What can hang from each mark:
Z: E
A: K Y
K: E R
Y: A E R
E: F K U Y Z
R: K Y
F: E

Each row was made from one small tree. The marks that hang from a mark follow it in brackets, in alphabetical order. Every link used is in the known rows. Write each row's tree.
In the rows, zero is written as 128.
Known rows:
K(E(F U Y Z)): [115 108  90 146 124 169 130 132 115 131  86 174 101 137 123 122 198 150
  77 202 120 123  97 140 156]
K(R(Y(A E))): [151 118 144 116 110 172 107 161 169 105  97 158 133 113 100 107 105 103
 134 108 181 112 164 112 140]
Y(E(K(R))): [128 118 125 134  79 137 129 152 169 121 133 130  99 128 107 116 119 109
 132 117 145 118 122 126 164]
R(K Y(A)): [142 149 110 108 128 137  95 119 160  95 103 153 168 136 118  63 144 150
 165 121 155 111 156 181 125]
F(E(Y)): [125 134 127 138 103 124 125 119 157 118 123 157 110 152 113 115 199 127
 110 146 152 125 100 151 156]
Y(E(K U)): [127 130 120 166  65 136 140 122 143 136 118 134  80 144 113 122 103 128
 108 142 126 113 125 142 158]
R(K Y): [125 143  78  99 139 124  85 110 157 100 125 167 164 135 123  64 137 162
 156 131 144 109 130 220 131]
E(U Y Z): [119 102  96 112 126 132 140 102 128 132 153 171  84 122 127 127 184 138
  91 179 126 144 102 138 154]
A(Y(R(K))): [106 135 139  77  91 125 110  93 170  90 127 163 183 126 105  86  88 125
 157 134 124 127 115 153 138]
F(E(Y(R(K)) Z)): [109 115 139 102  92 120 130 114 156 114 161 168 111 154 116  71 166 102
 134 151 109 147 113 155 178]
F(E(U Y Z)): [116 103 107 135 102 140 133  99 134 120 147 175  62 152 126 115 178 119
  93 168 130 141 104 140 175]
Y(A): [153 143 128 117 125 119 128 142 165 112  95 150 121 114 107 118 157 136
 130 135 150 115 144  86 134]
E(Z): [126 113  70  91 149  86 124 134 156 108 166 185  94 109 125 123 165 143
 109 161 121 137 122 126 161]
K(E(F)): [125 136  85 143 134 143 113 160 143 115  58 168 128 131 108 120 169 163
 102 173 136  98 111 129 143]
F(E(Y Z)): [119 113 106 122 115 107 130 117 152 110 163 176  89 148 123 113 210 119
 101 161 135 148 108 146 175]
K(R(Y(A E(F)))): [147 125 133 113 104 173 108 157 157 110  48 160 132 110  99 105 128 129
 128 116 181 101 155 113 156]
R(Y(E(F K U))): [129 139  89 152  65 143 122 106 128 130  63 139 121 141 117 118 126 168
 100 156 141 102 128 197 168]
Y(A E(Z) R(K)): [142 124 182 114  80 125 141 156 165 121 130 171 115 124 105  61  89  89
 153 124 106 138 190  91 170]
R(Y): [137 139  79 103 139 113 102 121 156 104 120 164 151 120 118 118 144 155
 115 148 156 110 126 185 133]
E(F K(R) U Z): [105  93  50  85  92 157 132 111 129 118  99 133  62 122 128 120 156 151
 112 158 115 117  78 116 198]
K(E): [132 132  98 145 140 140 112 167 157 108 120 164 133 136 108 117 137 130
 107 160 136 111 120 127 123]
E(K U Z): [116 107  60 114  97 114 138 101 135 114 169 135  69 134 133 127 143 140
 106 169 100 136  99 140 175]
R(K(E(U)) Y(A)): [139 136 115 152 122 199  89 131 138  97  89 149 160 157 116  59 104 133
 146 140 145 104 154 171 110]
Y(A E R(K)): [145 144 202 128  70 142 136 157 169 130  89 154 137 131  91  61  76  92
 163 110 122 117 184  93 149]
Y(A(K(E R))): [155 118 132 125  88 181 102 151 167 100 103 155 139 113 107 108 127  97
 155 125 155 116 134  71 140]
Y(R(K(E))): [122 135 137 111 110 152 112 157 161 113 117 156 155 141 102  66  86 111
 150 146 105 111 123 136 129]
Z(E): [132 133  93 144 163 108 117 113 152 110 128 189 129  89 118 134 151 128
 118 150 136 110 160 134 102]
F(E): [130 133 104 132 113 116 115 130 165 105 115 171  92 148 111 112 147 131
 117 138 143 110 118 129 160]

Write each row's tree:
[122 114  94 131 115 144 104 109 138 114 142 191 114 141 125  65  96 136
 132 142 128 122 166 210 157] -> R(K Y(E(U Z)))
[122 136 141 129  99 156 131 153 137 134  60 149 159 134 102 115 177 138
  98 185 126 114  94 128 142] -> K(E(F Y(R)))
[117 127  77 128 120 137 120 109 147 107  83 147 124  93 117 131 173 139
 129 142 135 104 126 133 139] -> Z(E(F K(R)))
[124 103  76 143 142 160 122 146 132 109 148 180  84 134 122 119 118 122
  88 179 115 125 123 117 142] -> K(E(U Z))
[147 129 116 142  81 107 130 131 155 101 146 141 133 130 122 112 146 120
 113 141 139 141 169 160 168] -> R(Y(A E(K Z)))
[125 129 153 111  17 122 123  77 156 117  74 189 175 107 102 128  88 127
 133 146 129 125 130 138 179] -> A(K Y(E(F) R))
[120 148  73 150 117 102 127  95 141 116  84 149 130 102 122 137 192 163
 118 163 122 107 136 157 134] -> Z(E(F K))
[121 114 137 122  38 178 109  79 146  98 117 169 179 126 112 127  43  99
 130 164 117 128 105 128 143] -> A(K(E(U)) Y(R))
[162 141 106 108  90 127 102 104 156 103 106 162 170 111 124 116 149 144
 145 138 160 119 148 155 145] -> R(Y(A(K)))
[118 106  65 138 132 161 123 142 120 118  85 184  83 132 121 120 149 153
  82 192 113 110 113 120 160] -> K(E(F U Z))
[134 143 185  99  88 141 134 127 159 129 100 133 163 129 102  71 165 114
 159 135 133 134 125 119 133] -> E(Y(A R(K)))
[125 127 167 129  69 163 132 131 147 143  98 165 106 139 100  69  35 107
 143 127 107 106 154 131 152] -> Y(E(U) R(K))
[121 133 103 158 134 152 131  76 113 141  57 177 117  96 117 139 195 160
  96 178 137 103 135 149 114] -> Z(E(F U Y))
[129 131 118 154  92 148 134 129 131 147  38 181  77 124 104 123 122 161
  98 152 139  94 137 125 165] -> Y(E(F U))
[128 143 114 135 115 128  94 124 157 110 122 179 152 138 116  63 115 145
 150 123 149 110 163 219 140] -> R(K Y(E))
[117 120  82  96 131  99 141 112 133 129 103 180 109 112 121 126 252 175
  94 189 131 136  92 148 176] -> E(F Y Z)
[108 134 109 152 119 188 109 122 125 132  56 158 130 154 113  69 177 164
 127 168 130 101  98 176 134] -> R(K(E(F U Y)))
[120 122 130 149  92 157 127 103 140 130 108 154  83 159 115 117 166 125
 102 152 148 120  97 144 153] -> F(E(U Y))
[143 118 161 156  54 186 140 146 155 126  92 111  76 136 102 113  93  94
 132 110 149 115 143  73 157] -> Y(A E(K(R) U))
[130 102 145 119  80 136 149 141 138 139 137 182  75 119 108 117  53  94
 100 158  99 129 154  95 172] -> Y(E(U Z) R)
[126 138 167 119  83 129 130 150 165 133 114 170 130 132  97  68  71 105
 154 123 115 113 158 136 150] -> Y(E R(K))
[126 133  79 152 140 146 124  88 120 127  52 187 100  93 117 141 147 162
 103 168 130  88 151 131 121] -> Z(E(F U))
[113 107  74 136  75 126 132 102 142 105 160 141  50 163 134 117 139 122
 103 158 106 134 102 141 192] -> F(E(K U Z))
[144 124 171 128  45 106 162 152 161 121 144 128 108 126 107 110 105  82
 122 139 100 149 162  77 182] -> Y(A E(K Z) R)
[149 110 181 130  68 150 158 147 143 135 111 167  79 117 103 112  59  83
 110 145 109 133 179  49 169] -> Y(A E(U Z) R)
[125 120 154 142  97 193 132 142 132 136 105 143 136 143 106 115 114 106
  99 177 122 121  98 121 122] -> K(E(U Y(R)))
[115 136 163 124  38 111 139 106 169 100 137 135 167 133 101 126  76 102
 123 137 122 135 124 142 158] -> A(Y(E(K) R))
